Every row comes from one small tree of marks. Brackets hold a mark, then the marks that hang from it, in alphabetical order. Every link used is in the known rows. Which tree was each row made from?
Known rows:
(B (A L)): [-0.465  0.356  0.328 -2.509  1.006  0.452 -2.270  0.604  1.288 -1.754
 -0.747  0.350  0.958 -0.285  0.808 -0.856 -0.343  0.470  0.448 -1.152
 -0.277]
(A B (C E) L): [ 0.472  0.272  0.134  0.622  0.200  0.356  6.420 -0.060  0.216  0.545
 -0.283 -0.074  0.336 -0.024 -0.304 -0.542 -1.446 -0.148 -0.023  1.242
  0.497]
(L (A (C (E Z)))): [ 0.294  0.535 -1.239 -1.301 -0.158 -0.606  3.662  1.544  0.902  2.025
  0.927 -0.293 -0.699  0.551  0.195 -0.585  0.974  0.167  0.194 -0.401
 -0.626]
(C (A B L) E R): [-0.858 -0.009  1.185  1.142  0.279 -0.818  0.046 -0.545 -2.027 -0.085
 -0.328  0.914  1.011  0.049 -0.740  0.004 -0.602 -0.167 -0.501  0.081
  2.790]
(R (C (A L S W) E)): [ 0.152 -0.453  0.946 -0.263 -1.128 -0.126  1.242 -0.026 -0.958  0.067
 -0.170 -0.991  0.460 -0.422  0.012  0.661  0.068 -0.622  0.211  3.141
  0.252]
(N (A L S)): [-0.388 -1.225 -0.359 -0.405  0.469  0.067  0.102 -0.101  0.664 -0.209
  0.528 -0.430  1.430  0.553  0.412 -0.119 -0.414  1.476  0.439 -1.391
 -2.074]
(L (A B (C E R) S)): [ 0.446  0.300 -0.370  1.260 -0.370 -0.258  4.271  0.789 -1.493  0.906
  1.130  0.414 -0.016  0.739 -0.600  0.197  0.294 -0.840 -0.011 -0.430
 -1.283]
(N (A B L)): [-0.540 -0.306  0.187  0.833  1.074 -0.359  0.594 -0.714 -0.097 -0.540
 -0.215 -0.480  1.163  0.110  0.441 -0.460 -0.941  1.438  0.239 -1.511
 -0.372]
(R (C (A B L W) E)): [ 0.048  0.282  1.361  0.702 -0.704 -0.482  1.695 -0.475 -1.517 -0.166
 -0.773 -1.000  0.239 -0.742  0.075  0.386 -0.344 -0.670  0.064  3.125
  1.651]
(L A): [-0.580  0.788 -1.753 -1.717  0.230 -0.758  0.148  0.881  0.110 -0.181
  0.818 -0.779 -1.103  1.120  0.252 -0.166  1.116  0.895  0.708 -2.322
 -1.704]
(N (A L)): [-0.713 -0.551 -0.447 -1.007  1.035 -0.328 -0.805 -0.300  1.016 -0.061
 -0.121 -0.619  0.754  0.391  0.753 -0.460 -0.683  1.927  0.310 -2.319
 -0.633]
(C (A B)): [-0.471  0.665  0.072  0.663  0.463 -0.551 -1.333 -0.575 -0.756 -1.539
  0.132 -0.072 -0.472  0.969 -0.201  0.323  1.103  0.115  0.634 -1.288
  0.966]
(R (C (A L S) (E Z))): [ 0.327 -0.569  0.972 -1.055 -1.008 -0.266  1.163  0.637 -0.316  0.504
  0.480 -0.771  0.963 -0.154  0.291 -0.372  0.957 -0.259  0.162  3.400
  0.385]
(C (A B W) (E Z) R): [-0.336  0.467  0.978  2.477 -0.602 -1.003 -1.918 -0.495 -1.861  0.693
  0.059  1.161  0.294 -0.634 -0.815 -0.588  0.734 -0.712 -1.071  1.633
  2.872]
(L (A S W)): [-0.092 -0.014 -1.621 -0.259 -0.782 -0.284  1.102  0.668 -0.546  0.409
  0.941 -0.479 -0.893  0.351 -0.285  0.601  0.891  0.147  0.414 -0.390
 -3.042]
(R C): [ 0.132  1.405 -0.584 -1.963 -0.081  0.042 -2.769 -0.031  0.146 -2.048
  0.231 -1.647 -1.120  1.108  0.918 -0.838  0.802  0.519  0.694 -0.633
 -0.510]
(V (A B C S W)): [ 0.866  0.041 -0.028  2.860 -0.472  0.473  1.415 -0.664  0.092 -0.679
  1.012 -0.287 -1.390  0.593 -0.277  1.351 -0.142 -1.263 -0.069  1.534
 -0.745]
(C A R): [-0.752  0.473 -0.332 -0.740  0.670 -0.595 -5.846 -0.473 -0.501 -0.627
 -0.056  0.507 -1.113  0.938 -0.100  0.197  1.067  0.540 -0.122 -3.557
  1.843]
(C (E Z) R): [-0.547  1.166 -0.600 -0.744 -0.243 -0.600 -3.300  0.448 -0.128 -0.596
  1.098  0.634  0.256  1.037 -0.087 -2.329  0.765  0.552 -0.544 -0.185
  0.849]
(A B C L S W): [ 1.292 -0.874 -0.214  2.071 -0.656  1.267  5.733 -0.524  0.008  1.311
 -0.432  0.059 -0.412 -1.287 -0.821  0.728 -1.380 -0.670 -0.421  2.018
 -1.719]
(N (A W)): [-0.580  0.169 -0.675  0.359  0.482 -0.420 -3.029 -0.688  0.550 -0.573
 -0.070 -0.592 -0.044  0.326  0.533 -0.244 -0.141  1.265  0.199 -2.032
 -0.774]
(Z E): [-0.697  0.584 -0.702 -0.978  0.752 -0.224 -3.046  0.399  0.090 -0.812
  0.916 -1.970 -0.170  1.817  0.568 -0.123  1.503 -0.301  1.014 -1.048
 -1.615]
(R (C (A L) (E Z))): [ 0.107 -0.023  0.945 -1.525 -0.553 -0.537  0.499  0.510  0.013  0.663
 -0.020 -0.967  0.378 -0.297  0.594 -0.603  0.798  0.079  0.089  2.622
  1.588]
(C (A L S) R): [-0.437 -1.091 -0.015 -0.603  0.189 -0.045 -2.697 -0.199 -0.620  0.475
  0.019  0.751 -0.037  0.172 -0.483  0.731  0.328  0.422 -0.285 -1.855
  0.535]

Which tree is each row?
[ 0.603  1.278  0.079  2.617 -0.334  0.162  1.340 -0.779 -0.956  0.188
 -0.418  0.605 -0.872 -0.333 -0.687 -0.375 -1.055 -1.022 -0.839  0.553
  1.381] -> (A B (C E R) W)
[-0.419 -0.311  0.547  1.619  0.318 -0.371 -2.296 -1.180 -1.576  0.748
 -1.223  0.656 -0.787 -1.258 -0.636  0.869 -0.584  0.072 -0.954 -0.968
  2.166] -> (C (A B L W) R)
[-0.289  0.524  0.059  1.581 -0.034 -0.468 -1.271 -0.948 -0.983 -0.836
 -0.374 -0.102 -0.885 -0.045 -0.399  0.761  0.738 -0.233  0.239 -0.236
  0.908] -> (C (A B W))
[ 0.254  1.101  0.271 -1.745  1.110  0.626 -4.072  0.548  1.412 -1.137
 -0.646  0.966 -0.154  0.118  0.835 -0.747  0.105 -0.397 -0.013 -2.965
  1.002] -> (B (A (C R)))
[ 0.365 -0.552 -0.572  0.114  0.462  0.297  0.217  0.022  1.278  0.193
  0.745 -0.295  0.436  1.089  0.521  0.062  0.241  0.618  0.505 -2.246
 -1.671] -> (N (A C S))
[ 0.807 -0.694  0.430 -0.954  0.076  1.352  0.886  0.575  1.534  0.294
 -0.987  0.760  0.583 -1.420  0.318  0.286 -0.841 -0.775 -0.066  0.701
 -1.187] -> (B (A C L S W))
[ 0.054 -0.959 -1.083 -0.291 -0.881  0.741  1.207 -0.230  0.267  0.131
  0.056 -0.311 -0.150 -0.479 -0.510  0.208 -0.634  0.490  0.058  1.168
 -2.715] -> (A L S W)
[-1.043  0.672  0.325 -0.274  0.132 -1.011 -3.516 -0.148 -1.200 -0.798
  0.344  0.742  0.244  1.224 -0.397 -0.243  0.655  0.030 -0.103 -1.399
  2.465] -> (C A E R)
[-0.226 -1.323 -0.241 -0.095 -0.511  0.113  0.158 -0.272 -0.084  0.692
 -0.215 -0.092 -0.272 -0.505 -0.509  1.294  0.210  0.114  0.153  0.554
 -0.647] -> (C (A L S W))
[ 0.644 -0.501  0.440 -1.887  0.547  1.268  0.819  0.946  1.778 -0.386
 -0.469  0.692  1.047 -0.435  0.562 -0.156 -0.377 -0.483  0.361 -0.356
 -1.157] -> (B (A C L S))
[-0.443 -0.237 -0.533 -0.034  0.064 -0.086 -1.319 -0.520  0.902 -0.365
  0.261 -0.740 -1.515  0.039  0.234  0.875 -0.740  0.525 -0.165  0.638
  0.057] -> (V (A L W))
[ 0.927  0.036 -0.750 -0.430 -0.893  0.614  3.190  0.976  1.289  0.608
  1.583  0.249  0.350  1.144 -0.242 -1.045  0.947 -0.424  0.286  1.476
 -1.538] -> (A (C (E Z)) S)
[ 0.486  0.883  0.751 -0.526  0.157  0.427 -2.601  0.651  1.148  0.170
 -0.774  1.226  0.277 -1.073  0.512 -1.129 -0.108 -1.005 -0.711  0.209
  1.398] -> (B (A (C (E Z) R) W))
[-0.776 -0.430  0.315 -0.186 -0.449 -0.651  1.503 -0.194 -0.358  0.658
 -0.491  0.030  0.464 -0.380 -0.494  0.567 -0.412  0.118  0.047  1.809
  1.400] -> (C (A L W) E)
[ 0.403  0.840 -0.455  0.759 -0.010 -0.689  3.258  0.912 -0.654  1.777
  0.692  0.325 -0.570  0.099 -0.217 -0.613  0.516 -0.362 -0.470 -0.488
  0.307] -> (L (A B (C (E Z) R)))
[ 0.480  0.010  0.370 -1.523  0.616  0.970 -0.109  0.402  1.950  0.400
 -1.580  0.528 -0.077 -1.606  0.677 -0.045 -1.108 -0.341 -0.173 -0.200
  0.264] -> (B (A C L W))
[-0.235 -1.005  0.235  1.403  0.521 -0.002  1.669 -0.519 -0.438 -0.643
  0.417 -0.274  1.760  0.296  0.069 -0.168 -0.762  1.006  0.353 -0.588
 -1.882] -> (N (A B L S))
[ 1.058 -1.176 -1.000 -0.199 -0.715  1.287  3.891  0.007  1.390  1.962
 -0.309 -0.140 -0.900 -0.965 -0.412  0.711 -1.016 -0.053 -0.279  1.018
 -1.993] -> (A C L S W)
[-0.123 -0.968  0.610  2.119 -0.238  0.013 -1.211 -1.029 -1.986  0.660
 -0.575  0.842 -0.154 -1.103 -1.024  1.179 -0.377 -0.352 -0.809 -0.051
  0.739] -> (C (A B L S W) R)
[ 0.709 -1.138 -0.376  0.643 -0.413  0.731  1.920 -0.206  1.411  0.983
  0.562 -0.391 -1.437 -0.073  0.000  1.544 -0.830 -0.340 -0.305  1.360
 -0.779] -> (V (A C L S W))
[ 0.135  0.261  0.731 -2.151  0.782  0.626  1.386  0.961  1.760 -0.400
 -0.819  0.656  1.265 -0.431  0.691 -0.778 -0.907 -0.370  0.255  0.003
  0.682] -> (B (A (C E) L))
[ 0.009  0.393  0.146 -0.633 -0.136  0.699 -3.246  0.372  0.426 -2.348
 -0.070  0.600  0.790 -0.108  0.309 -0.324  0.447 -0.710  0.506  0.138
 -1.891] -> (B (A S W))
[ 0.236  0.192  1.441 -0.102 -0.559 -0.546  1.691  0.167 -0.862  0.259
 -0.105 -0.795  0.735 -0.461  0.331 -0.573  0.553 -0.333  0.027  3.330
  1.706] -> (R (C (A B L) (E Z)))
[-0.414  0.587  0.279  2.013  0.164 -0.572 -4.348 -1.228 -1.842 -0.366
 -0.660  0.637 -1.168 -0.321 -0.615  0.645  0.328 -0.260 -0.626 -1.684
  2.091] -> (C (A B W) R)
